Each row was made from one small tree. Brackets hold a mark, then the marks that hang from it, in the order of their numbers. Every link used is in the known rows. Write each row's tree.
(in the rows, 128 means zero)
Known rows:
(j858 j905): [135 115 136 128 128 121 140 133 126 132 115 137 128 130 132 124 127 129
 127 128 128 144 122 129 132 122 129 131 121 132 121 124 142 128 126 133
 126 130 127]
(j936 (j13 j409) (j725 (j863 j132)) (j959 j181)): [ 82 134 139 136 147 103 110 141 132 114 128 130 102 114 133 175 104 237
 143 122 136 143 131 129 146 109 148 133 116 112 143 135 123 135 122 139
 144 148 118]
(j732 j13): [121 132 126 126 134 134 121 134 133 129 129 117 125 134 131 126 124 130
 139 125 133 120 132 133 129 126 127 125 117 128 128 128 137 127 127 128
 128 121 130]
(j936 (j13 j409) j725 (j959 j181)): [ 97 140 134 135 134 117 116 127 135 114 129 115 107 119 125 176 108 197
 140 120 141 130 137 123 140 106 134 124 125 110 136 138 114 135 122 133
 136 145 142]
(j905 (j725 j863 j936) j858): [111  82 137 130 139  97 118 134 135 129 119 149 114 124 137 119 108 161
 119 127 136 177 130 128 136 114 138 145 111 138 125 116 137 127 119 131
 138 119 125]
(j181 (j959 (j936 (j13 j409)))): [107 145 125 134 131 128 113 113 132 115 128 115 119 126 124 157 113 174
 135 121 140 134 130 131 132 118 130 125 117 121 134 128 107 122 128 128
 146 119 137]
(j936 j13 (j725 j863) j959): [ 94 124 140 132 137 111 118 143 126 126 130 131 104 116 128 163 109 193
 130 121 134 144 138 130 146 111 139 126 128 118 134 133 120 130 125 137
 135 137 129]
(j936 j13 j959): [112 128 128 128 128 126 123 128 124 127 128 117 115 126 127 158 116 150
 127 120 138 140 137 128 139 118 130 121 130 115 129 133 123 124 132 131
 130 123 136]
(j224 j729): [126 126 126 124 129 130 127 136 131 131 129 123 130 130 133 123 121 132
 133 127 126 127 138 113 118 130 128 124 121 117 120 126 127 121 128 124
 122 125 125]
(j905 j725 j858): [136  87 130 126 129 109 133 133 133 131 121 136 121 129 134 120 121 120
 120 126 138 156 125 123 129 117 129 134 123 136 120 124 145 129 122 123
 129 131 129]
(j959 j181 (j936 j13 (j725 j863))): [ 94 131 138 136 138 121 110 136 132 121 132 137 113 116 124 157 110 223
 136 126 134 141 132 133 143 112 138 130 120 122 137 130  99 129 117 137
 147 130 129]
(j918 (j858 j905)): [149 102 135 126 128 114 151 135 124 135 115 141 127 135 139 123 128 136
 121 127 130 156 117 127 135 117 126 135 122 136 111 120 151 126 126 132
 124 124 126]
(j926 (j132 (j863 (j725 j936)))): [ 95 143 134 135 137 114 122 138 129 110 120 146 125 127 133 120 135 189
 132 132 130 128 123 134 125 134 131 127 116 132 145 114 134 130 136 129
 130 128 108]
(j409 j13): [128 124 124 126 125 138 134 127 132 126 131 121 129 133 126 130 125 129
 133 126 134 118 132 130 138 129 125 127 133 134 124 127 136 121 143 130
 128 132 133]
(j905 (j725 (j863 (j181 j959)) j936) j858): [101  83 140 132 136  89 111 132 141 122 119 148 114 118 136 125 109 210
 119 132 142 175 123 129 140 114 144 143 104 138 136 112 126 128 120 132
 144 118 117]
(j132 j926): [128 143 128 132 133 125 124 136 129 128 122 138 134 129 131 120 134 142
 128 129 122 133 125 129 126 127 132 128 127 130 137 131 140 133 138 131
 130 125 116]
(j936 (j13 j409) (j725 (j863 j132))): [ 93 131 132 133 149 105 120 137 124 120 127 132 107 121 138 159 107 176
 140 117 129 139 134 130 138 117 144 133 115 117 131 137 135 130 128 137
 138 145 116]
(j858 (j905 (j725 (j863 j132 (j181 j959))))): [106  90 146 132 137  91 123 147 133 128 113 150 120 120 139 124 118 199
 127 135 134 168 113 133 140 121 149 140 102 136 139 115 141 131 122 137
 142 133 100]
(j181 (j959 (j936 (j725 j863)))): [101 135 139 137 135 117 110 135 137 119 131 139 118 115 123 139 118 222
 135 133 132 135 126 134 137 118 138 131 121 135 143 121 101 130 119 133
 149 133 123]
(j905 (j725 j936) j858): [121  86 130 128 132 105 123 127 135 127 119 139 117 129 134 118 112 139
 119 126 140 167 132 125 132 113 130 137 119 137 122 119 135 127 120 126
 134 122 132]
(j959 j181 (j936 (j13 j409) (j725 (j863 j132)))): [ 87 140 135 137 147 113 107 133 134 113 128 134 110 116 130 164 105 234
 145 123 135 140 128 133 141 112 145 133 111 119 140 133 110 131 118 140
 151 138 119]
(j224 (j729 (j13 j409))): [120 139 119 123 139 135 123 134 141 126 130 112 130 133 136 131 117 132
 149 123 122 119 139 106 111 128 128 125 106 111 114 127 137 128 126 124
 116 125 129]
(j461 (j409 j13)): [128 134 120 129 117 135 135 115 128 123 133 118 128 137 111 134 124 123
 132 126 132 106 134 133 135 133 132 129 139 140 120 128 135 121 146 130
 129 138 124]
(j918 (j858 (j905 (j725 j863 (j936 j959))))): [118  80 146 130 135  93 132 142 131 133 112 150 113 129 141 125 110 179
 119 129 135 187 124 129 144 106 137 144 113 138 119 111 142 127 117 137
 134 116 125]
(j132 (j863 (j181 j959) (j725 (j936 j13))) j926): [ 77 137 134 140 134 103 107 135 136 109 119 142 122 121 130 138 129 244
 128 130 136 135 119 136 137 126 143 125 107 128 157 121 122 131 148 136
 138 118  97]
(j863 (j725 (j936 j13 j959))): [ 91 120 132 132 124 112 118 121 130 118 129 124 110 118 127 150 109 186
 129 123 143 135 136 131 141 112 136 123 119 122 131 127 111 124 132 135
 132 125 131]
(j729 j13 j224): [129 127 122 122 137 139 124 152 139 133 124 117 127 131 135 126 125 137
 144 125 127 123 141 117 113 131 128 121 123 117 118 127 137 126 127 126
 117 122 127]
(j926 (j132 (j863 j181 (j725 (j936 j959))))): [ 84 144 138 138 134 105 116 138 135 104 119 144 122 121 132 132 133 237
 133 136 137 126 119 133 132 130 138 124 114 129 155 112 131 133 137 133
 128 128 104]
(j181 j959): [122 131 131 131 127 126 122 126 133 125 130 127 128 124 124 132 128 160
 128 131 133 130 125 130 130 127 130 128 124 129 136 124 116 128 128 125
 138 128 126]
(j918 (j858 (j905 j725))): [144  83 137 125 129 105 147 140 127 136 113 142 124 136 140 118 123 125
 119 128 133 169 120 126 134 113 129 138 120 138 112 118 151 128 120 130
 127 125 126]
(j926 (j132 (j863 (j181 j959) j725))): [ 97 145 136 136 132 109 123 140 133 105 122 143 129 122 131 128 143 223
 133 137 134 117 111 134 127 137 136 123 113 130 154 114 132 134 139 127
 131 134  98]
(j181 (j959 j936)): [116 138 130 134 127 129 114 123 136 120 129 128 127 123 121 135 124 186
 132 132 136 131 125 132 131 124 130 126 123 132 138 121 104 126 124 128
 146 122 128]
(j858 (j905 j725)): [129  94 138 127 128 111 136 137 130 134 113 139 125 131 133 119 121 117
 124 129 132 157 125 127 131 118 131 134 118 134 121 121 143 129 120 131
 129 131 128]
(j132 (j863 (j181 j959) (j725 j936)) j926): [ 83 138 137 142 133 102 108 137 142 108 119 147 126 120 129 125 136 250
 130 136 132 129 113 136 133 128 143 129 108 136 160 117 124 135 144 136
 137 123  93]
(j918 (j858 (j905 (j725 j863 (j936 j13 j959))))): [113  79 143 128 137  94 132 141 125 134 112 145 108 130 141 138 103 173
 117 123 139 193 129 130 148 104 138 141 112 131 116 115 141 124 121 138
 135 111 129]
(j959 (j936 (j13 j409))): [111 143 122 131 133 131 119 114 128 117 127 116 118 130 127 155 111 144
 137 117 136 131 134 129 130 118 129 126 119 119 126 133 117 123 128 131
 136 119 140]

Which tree is each row?
[ 89 121 130 133 133 115 121 130 128 118 125 133 115 127 128 139 122 175
 128 122 136 133 129 133 133 128 133 127 115 126 134 122 122 124 137 132
 130 123 118]	(j132 (j863 (j725 (j936 j13))))
[ 96 124 136 136 125 109 121 135 139 111 127 134 124 119 126 134 138 220
 131 135 136 114 110 132 132 133 138 126 111 133 150 118 121 131 136 130
 131 135 101]	(j132 (j863 (j181 j959) j725))
[ 89 123 139 135 135 106 103 127 138 119 126 141 120 115 131 133 115 227
 128 135 132 148 125 135 140 124 145 138 107 130 146 114 107 126 126 137
 144 113 115]	(j725 (j863 (j181 j959)) j936)
[100 135 138 137 143 101 110 147 133 121 121 151 127 115 138 128 129 238
 131 136 125 145 112 136 137 130 153 135 108 131 156 123 137 134 137 139
 145 127  84]	(j725 (j863 (j132 j926) (j181 j959)))
[ 86 135 133 136 143 105 106 128 133 112 126 133 115 116 135 156 110 237
 138 126 137 142 119 136 140 123 151 134 101 121 147 124 121 126 130 139
 149 122 103]	(j725 (j863 j132 (j181 (j959 (j936 (j13 j409))))))
[ 91 137 130 134 134 119 107 114 135 114 125 117 111 124 127 165 104 191
 135 121 142 146 139 127 139 111 134 129 115 112 134 128 108 127 126 134
 139 118 143]	(j725 (j936 (j13 j409) (j959 j181)))
[ 94 137 133 138 136 110 117 140 134 116 118 149 126 126 131 117 135 195
 130 130 126 132 121 134 129 128 136 130 116 136 147 120 135 133 143 135
 132 125 102]	(j132 (j863 (j725 j936)) j926)
[ 91 124 142 135 137 113 103 133 138 121 126 141 115 116 127 140 111 228
 130 133 132 154 131 132 143 116 141 139 115 126 143 117 107 129 120 138
 144 117 125]	(j725 j863 (j936 (j959 j181)))
[ 86 133 135 136 139 104 113 129 134 114 128 126 108 116 132 167 108 207
 137 121 135 133 130 130 140 114 144 131 111 117 139 132 117 131 128 136
 138 138 124]	(j936 (j13 j409) (j725 (j863 (j181 j959))))
[ 98 135 132 135 128 118 111 124 136 115 131 125 118 118 123 155 116 221
 133 129 141 128 127 132 140 117 137 121 121 125 143 128  99 128 126 133
 143 129 125]	(j863 (j181 (j959 (j936 j13 j725))))
[ 85 129 133 135 126 111 112 116 136 109 127 120 109 117 126 161 106 206
 137 123 146 131 133 128 139 108 138 127 111 116 135 129 108 129 129 136
 136 129 135]	(j863 (j725 (j936 (j13 j409) (j959 j181))))
[105  83 140 131 137  94 115 137 137 126 119 147 109 121 135 127 105 185
 120 128 140 179 131 127 141 108 139 142 115 136 129 114 134 129 118 132
 140 120 126]	(j905 (j725 j863 (j936 j959)) j858)
[104  93 139 130 130 106 124 131 128 130 112 134 112 129 133 139 104 149
 122 124 141 175 136 129 142 108 134 131 116 126 124 120 130 125 121 135
 135 119 136]	(j858 (j905 (j725 (j936 j13 j959))))
[124 138 119 124 140 136 122 143 143 124 122 109 124 132 137 134 120 132
 151 121 129 118 140 113 110 127 128 124 115 114 116 129 143 127 127 126
 116 126 132]	(j729 (j13 j409) j224)
[ 95 128 132 132 131 123 109 122 131 122 127 124 114 122 125 156 108 196
 128 124 141 151 140 129 143 113 133 126 122 115 135 126 104 125 125 134
 140 114 138]	(j725 (j936 j13 (j959 j181)))
[100  90 134 132 150  89 114 144 127 129 114 156 112 124 146 127 105 182
 120 121 136 191 131 131 141 112 146 142 107 131 131 123 151 127 131 136
 145 116 105]	(j905 (j725 (j863 (j132 j926)) (j936 j13)) j858)
[ 82 130 134 135 149 100 104 139 126 122 120 149 118 119 143 139 111 224
 128 127 128 162 128 138 144 124 153 135 106 122 147 125 133 127 140 146
 143 111  94]	(j725 (j863 (j132 j926) j181) (j936 j13))
[100 138 134 137 130 108 122 144 136 114 119 145 130 124 131 123 143 207
 131 133 126 117 110 132 129 132 140 127 115 134 153 125 144 137 146 136
 125 132  92]	(j132 (j863 j181 j725) j926)
[ 91 131 133 137 134  97 112 135 135 112 120 147 126 116 138 122 124 233
 134 136 132 129 116 135 135 123 151 129 109 134 152 125 134 135 142 143
 135 132  86]	(j863 (j132 j926) j181 (j725 j936))
[101 142 134 135 133 111 127 142 131 108 120 144 129 124 133 125 144 200
 133 134 131 116 113 132 126 137 135 125 115 130 149 117 141 133 139 129
 124 135 100]	(j926 (j132 (j863 j181 j725)))
[ 86 121 136 133 139 113 108 129 126 125 126 134 108 120 130 153 103 192
 126 122 135 161 141 133 145 115 140 132 117 119 134 123 114 122 128 139
 140 109 130]	(j725 j863 (j936 j13 j959))
[ 80 128 131 136 125 103 110 110 139 106 127 120 114 115 129 156 109 217
 135 125 147 126 126 131 137 115 142 126 103 121 140 125 105 126 135 135
 138 126 123]	(j863 (j181 j959) (j725 (j936 (j13 j409))))
[107 144 133 133 135 117 130 143 127 112 121 144 128 127 132 122 142 174
 133 132 129 120 118 133 123 137 129 125 120 130 143 118 142 132 137 126
 126 136 106]	(j926 (j132 (j863 j725)))
[ 98  83 142 133 143  89 109 143 139 123 119 152 109 117 138 130 106 228
 124 132 142 184 124 128 144 110 147 145 109 134 137 115 134 131 116 135
 148 127 111]	(j905 (j725 (j863 j132) (j936 (j959 j181))) j858)
[ 90 139 135 138 145 106 104 142 130 118 123 147 122 116 136 143 119 252
 132 130 131 151 117 139 141 125 153 132 106 126 155 125 126 128 137 142
 151 117  90]	(j725 (j863 (j132 j926) (j181 (j959 (j936 j13)))))
[ 80 128 132 135 135 104 111 123 134 109 125 125 108 116 133 159 105 228
 140 124 146 136 128 131 141 112 145 128 108 117 140 130 117 129 131 138
 141 136 115]	(j863 j132 (j725 (j936 (j13 j409) (j959 j181))))
[ 92  88 147 133 139  87 116 144 134 127 110 152 113 120 141 127 108 214
 127 135 136 177 122 133 146 114 151 141 104 135 139 112 139 131 119 143
 140 126 106]	(j858 (j905 (j725 (j863 j132 j181) (j936 j959))))
[ 92 118 133 134 130 100 116 127 134 113 126 139 120 115 136 128 119 221
 134 135 138 125 118 134 137 125 148 129 109 132 143 122 123 130 133 140
 133 135  97]	(j863 j132 j181 (j725 j936))
[ 82 118 132 132 146 103 107 132 125 122 125 141 114 119 140 145 106 212
 129 126 133 158 130 137 144 125 150 135 106 121 140 123 123 122 132 143
 141 114 104]	(j725 (j863 j132 j181) (j936 j13))
[114 134 131 133 133 108 126 143 128 121 122 144 128 120 136 120 133 184
 134 131 127 124 116 133 129 126 144 128 119 134 142 132 146 135 141 136
 132 143  91]	(j863 (j132 j926) j725)
[ 82 138 137 140 132 102 109 141 141 109 117 146 122 120 130 130 132 245
 131 135 132 128 116 133 136 124 144 127 114 133 159 119 132 136 143 140
 130 125  97]	(j132 (j863 j181 (j725 (j936 j959))) j926)
[ 97 100 139 131 138  95 109 144 136 123 125 143 120 117 136 127 119 204
 128 135 135 155 118 132 137 126 151 138 108 132 147 118 128 131 123 133
 144 131  97]	(j905 (j725 (j863 j132 (j181 j959))))
[115 139 129 133 137 111 118 140 130 121 120 143 133 124 139 124 134 194
 131 134 125 132 115 131 131 131 145 128 119 129 149 130 148 136 140 138
 132 131  90]	(j863 (j132 j926) j181)
[ 96  89 144 130 136  99 120 138 128 131 112 142 109 125 135 139 100 168
 122 124 138 184 135 131 146 108 141 138 108 127 127 117 131 125 120 139
 138 117 130]	(j858 (j905 (j725 j863 (j936 j13 j959))))
[100 145 130 136 136 126 112 121 136 113 130 121 114 122 123 165 109 199
 143 122 138 127 134 128 136 110 132 126 120 117 133 135 102 131 118 133
 144 136 140]	(j959 j181 (j936 (j13 j409) j725))
[106  89 144 130 137 100 123 139 131 132 112 151 118 126 137 117 110 153
 124 129 131 176 129 132 138 115 140 143 107 137 126 113 135 127 118 137
 137 121 124]	(j858 (j905 (j725 j863 j936)))
[110  92 136 128 132 108 127 129 126 132 112 136 116 132 135 131 107 127
 122 123 138 173 136 130 137 112 133 133 113 128 119 121 132 123 123 133
 134 118 135]	(j858 (j905 (j725 (j936 j13))))
